Known rows, with every way that one mark hangs from another:
[V [Q C [M P]]]: [  0  -6  -6  -1 -35  -7  19  17  31  -9  -9 -13  -3  -6  20 -12  -1   3
  46 -10  30   1   7]
[G Y]: [ 21   2   8  -5 -12   1   2 -17  19   5  12  -9   2 -21   0  -1  -3 -10
  25  -3 -12   7  11]
[Y [Z P]]: [ 19  15 -13  -3 -24  -2   1 -17   7   9  27 -12  23   1 -10 -10 -25   0
  14 -15 -13  -5  17]
[N [X [C Q] [M P]]]: [  6  14  -5   8 -19  23 -10  -9  19   0 -31   7   2 -12 -37  21  -3 -17
   0 -21  14  -5   6]
[Q [C [X N]] M]: [  0   7 -16  13  -6 -10 -11  14  30   4 -25  -7 -13 -14 -17   8   3   3
  42   1  40  23  11]
[M [P [Z [Y G]]]]: [ 16   2 -13 -10 -17  -2  -4  -9 -18  10  23  -3  16 -10  -6 -13 -19 -21
  16  -6  -8  -6   6]
[V [Q [C X] [M [P Z]]]]: [ -1  -5 -21   5 -22 -14   7  18  17  -8  -6 -10  -8  -9   7 -12  -5  -7
  36  -2  36   9   2]
[X [C [Q [M [P [Z [Y G]]]]]] N]: [ 12  16   6  24  -2   2 -25   0  -2   0  -2  -8  25   2 -30  21 -13 -20
  -3   5  22 -27 -11]
[C [Q [M [P [Z Y]]]] [X N]]: [  6  -5 -26  18   2   6 -31  10  -1   8 -17  -1   9 -19 -27   7 -12 -22
  11  23  36   2 -13]
[C [Q [M [P [Z Y]]]]]: [  9  -5 -16  -1 -15   8   0  13   2   6   3  -7   5 -10   4  -8 -13  -9
  21   7  26  -2  -5]
[Q C M]: [  2   6  -7  -3 -18  -8  13  17  33   3  -9 -12 -15  -6   8  -3   2  13
  51 -12  32  20  18]
[M [P Z]]: [  6   0 -11 -17 -32  -6   2  -4  -7   2   6  -1  10 -25  -5 -11 -10 -27
  22  -9  -2   5   2]
[Y [G P]]: [ 10   9 -15  -4   2 -10   3 -19  11  17  24  -9  16  -5   6 -15  -7  -8
  16 -15 -14  -7  18]
[Y G]: [ 14  19 -28  -5 -16 -14   4 -20  13   6   8 -15  12  -6   0 -18 -15  -5
  24 -10  -7 -12  14]
[X [C Q] [M [P Z]] N]: [  7  24   6  11 -14   9 -38  -4  -2 -12 -19   6  22 -11 -49  35  -6 -28
 -15   3  21 -34 -21]
[C [Q [M P]] X]: [  0 -10 -37   3  -5   6 -16  12  17  10 -28   3  -1 -26  -6 -11  -6  -9
  27  11  40   3   3]
[V [Q [C [X N]] [M [P [Z Y]]]]]: [  5  -4 -10  16 -18  -7  -4  15  11  -7  -4 -11   0  -3  -5   0  -8 -10
  29   6  33   5  -4]
[Z [P M] Y]: [ 23  16   3  -2 -20  26 -17  -9 -22   8  30 -29  23  18 -11  -3 -25 -16
   1   9 -20   2  12]
[G P]: [  4   0   5  -9 -14   1   3 -13  19  13  15  -6  10 -20   3  -3  -1 -18
  21 -13 -14  12  13]
[Q [C [X N]] [M [P [Z [Y G]]]]]: [  6   0 -18  14  12  -9 -18  18  -1  13  -2   0  -3  -3 -18   2  -5  -1
  30   0  38  12  11]
[Q [C X]]: [  2   6 -26   3   1  -9 -11  -3  23   5 -17  -3  -7 -24 -11  -7  -6  -9
  38  -6  27  19  15]
[Q C]: [  4   9 -10  -3 -11  -8   5  -3  26   2  -6  -9  -3 -18   1  -7  -5  -5
  41 -13  19  13  13]
[Z P Y]: [ 26   6   7  -1 -22  27 -15 -13  -3  10  23 -16  24   2 -14   2 -27  -4
  12   4 -21  -3  15]

Rows:
[  2   5 -16  10 -20  -5 -12  -1  24 -13 -22  -6   4 -15 -13   2  -4 -13
  25   0  28  -8  -4]
[V [Q [C [X [M P] N]]]]
[ 10  12 -19  -4   6 -18   4 -18  -4  15  37 -11  14  -2   3 -16 -11 -17
   7 -12 -15  -2   9]
[Y [G [P Z]]]
[ 29   5   7   1  -2   3  -1 -19   8  12  39  -9  16  -3  -2  -3 -14   1
  12 -10 -17  -2  18]
[G [Y [Z P]]]
[  8  21   9 -12 -36  13 -21  -5  13  -6 -22   8  10 -12 -32  19  -2  -9
  10 -17   2 -25  11]
[X C [M P]]
[ 10   6   0  17 -13  17   0  -3   6   5  -8  -3   2  -4 -27  14 -11 -23
   4 -14  14  12   5]
[N [X [C [Q [M [P [Z Y]]]]]]]
[ 10  33   6  16 -17  10 -36 -11  20 -14 -29  -3  19  -9 -49  38  -6 -17
  -8   5  18 -33 -16]
[X [C Q] M N]
[ 16  26   3  17  -1  11 -43  -7 -12  -5  -6   3  28   2 -49  31 -13 -22
 -20   4  17 -45 -17]
[X [C Q] [M [P [Z [Y G]]]] N]
[ 16  19 -11  15  -2  18 -14 -12  -3   5  -6   5   7   5 -40  17 -14 -18
 -13 -17   9 -12   4]
[N [X [C Q] [M [P [Z [Y G]]]]]]
[ 15  29  22   7 -28  11 -39  -9  -8 -10 -10   4  21  -4 -57  40  -8 -25
 -10  -3  -1 -26  -9]
[X C [M [P [Z Y]]] N]
[  8  20 -22  -5   7 -20   2 -14 -20  14  42 -22  13  11   4 -20 -10 -27
  -2  -9 -14   3   7]
[Y [G [P M Z]]]
[  2  -5 -21  -5 -18   1   5  14   8   3  -4  -7   3 -16   7 -11  -8 -11
  24   4  30   0  -5]
[C [Q [M [P Z]]]]
[  3  11  12  17 -20   7 -21   3  21  -5 -27  -5  21 -15 -28  25  -3 -19
  10   2  27 -20  -8]
[X [C [Q [M P]]] N]
[ -1  -5  -3  -9 -20  -2  11  23  26   7 -14  -1 -10 -13  10  -6   5  11
  53 -17  35  15  21]
[Q C [M P]]
[ 19   5  15  -1  19  -4   1 -17  -6  20  56 -16  10   7  10  -7   1 -20
   0 -16 -20  14  18]
[G [P M] [Y Z]]
[ 27  11   4   0  -1   2  -2 -17  -4  11  43 -18  15   7  -1  -6 -13  -7
   5  -8 -17   2  17]
[G [Y [Z [P M]]]]
[ 23   8  -3   2   2   6  -7 -20   2  19  32 -11  19   4  -1  -9 -17  -6
  14  -8 -19  -8  17]
[Z [Y [G P]]]
[  9  12   4  -5  -2  -1  -4  -9 -28  12  47 -23  10   8  -2  -6  -9 -40
  -5  -1 -19  21   1]
[G [P M [Z Y]]]
[  2   5 -25   2 -18 -12  -5   2  12 -12  -7  -6  -2 -11  -6  -8  -8 -15
  23  -2  26  -2  -4]
[V [Q [C [X [M [P Z]]]]]]
[ -3  -2 -15   7  -3 -12 -13  21   8   7 -16   2  -9 -17 -18   5   2  -7
  35  -1  43  23   7]
[Q [C [X N]] [M [P Z]]]
[ 16  -6  20  -4  16  -4   2 -14  -3  16  49  -5   4 -16   5   3   2 -25
   5  -6 -21  20   6]
[G [P Z] Y]
[  2  12 -20   6   2  -7 -28   1   6   1 -18   6  -2 -21 -34  12  -2 -16
  20  -1  30   9   1]
[Q [C [X [M [P Z]] N]]]
[ 13  15  -3  12 -12  24 -14  -9   1   1 -13   6   3  -3 -42  23 -11 -23
  -9 -15  10  -3   1]
[N [X [C Q] [M [P [Z Y]]]]]
[  8  19   3   3 -33  19  -6 -13  19   0 -29   7   0 -11 -42  23  -1 -15
   6 -28  -1   3  15]
[N [X C [M P]]]
[ 13  14 -17   5 -16   6 -42 -10  -7   2 -16   5   9 -19 -51  18 -11 -24
   3  12   5  -3  -6]
[C [X [M [P [Z Y]]] N]]
[  7  21   7  21 -14   3 -25 -14  20  -9 -22 -10  25 -19 -33  25  -9 -29
   2   4  16 -21 -14]
[X [C Q] N]
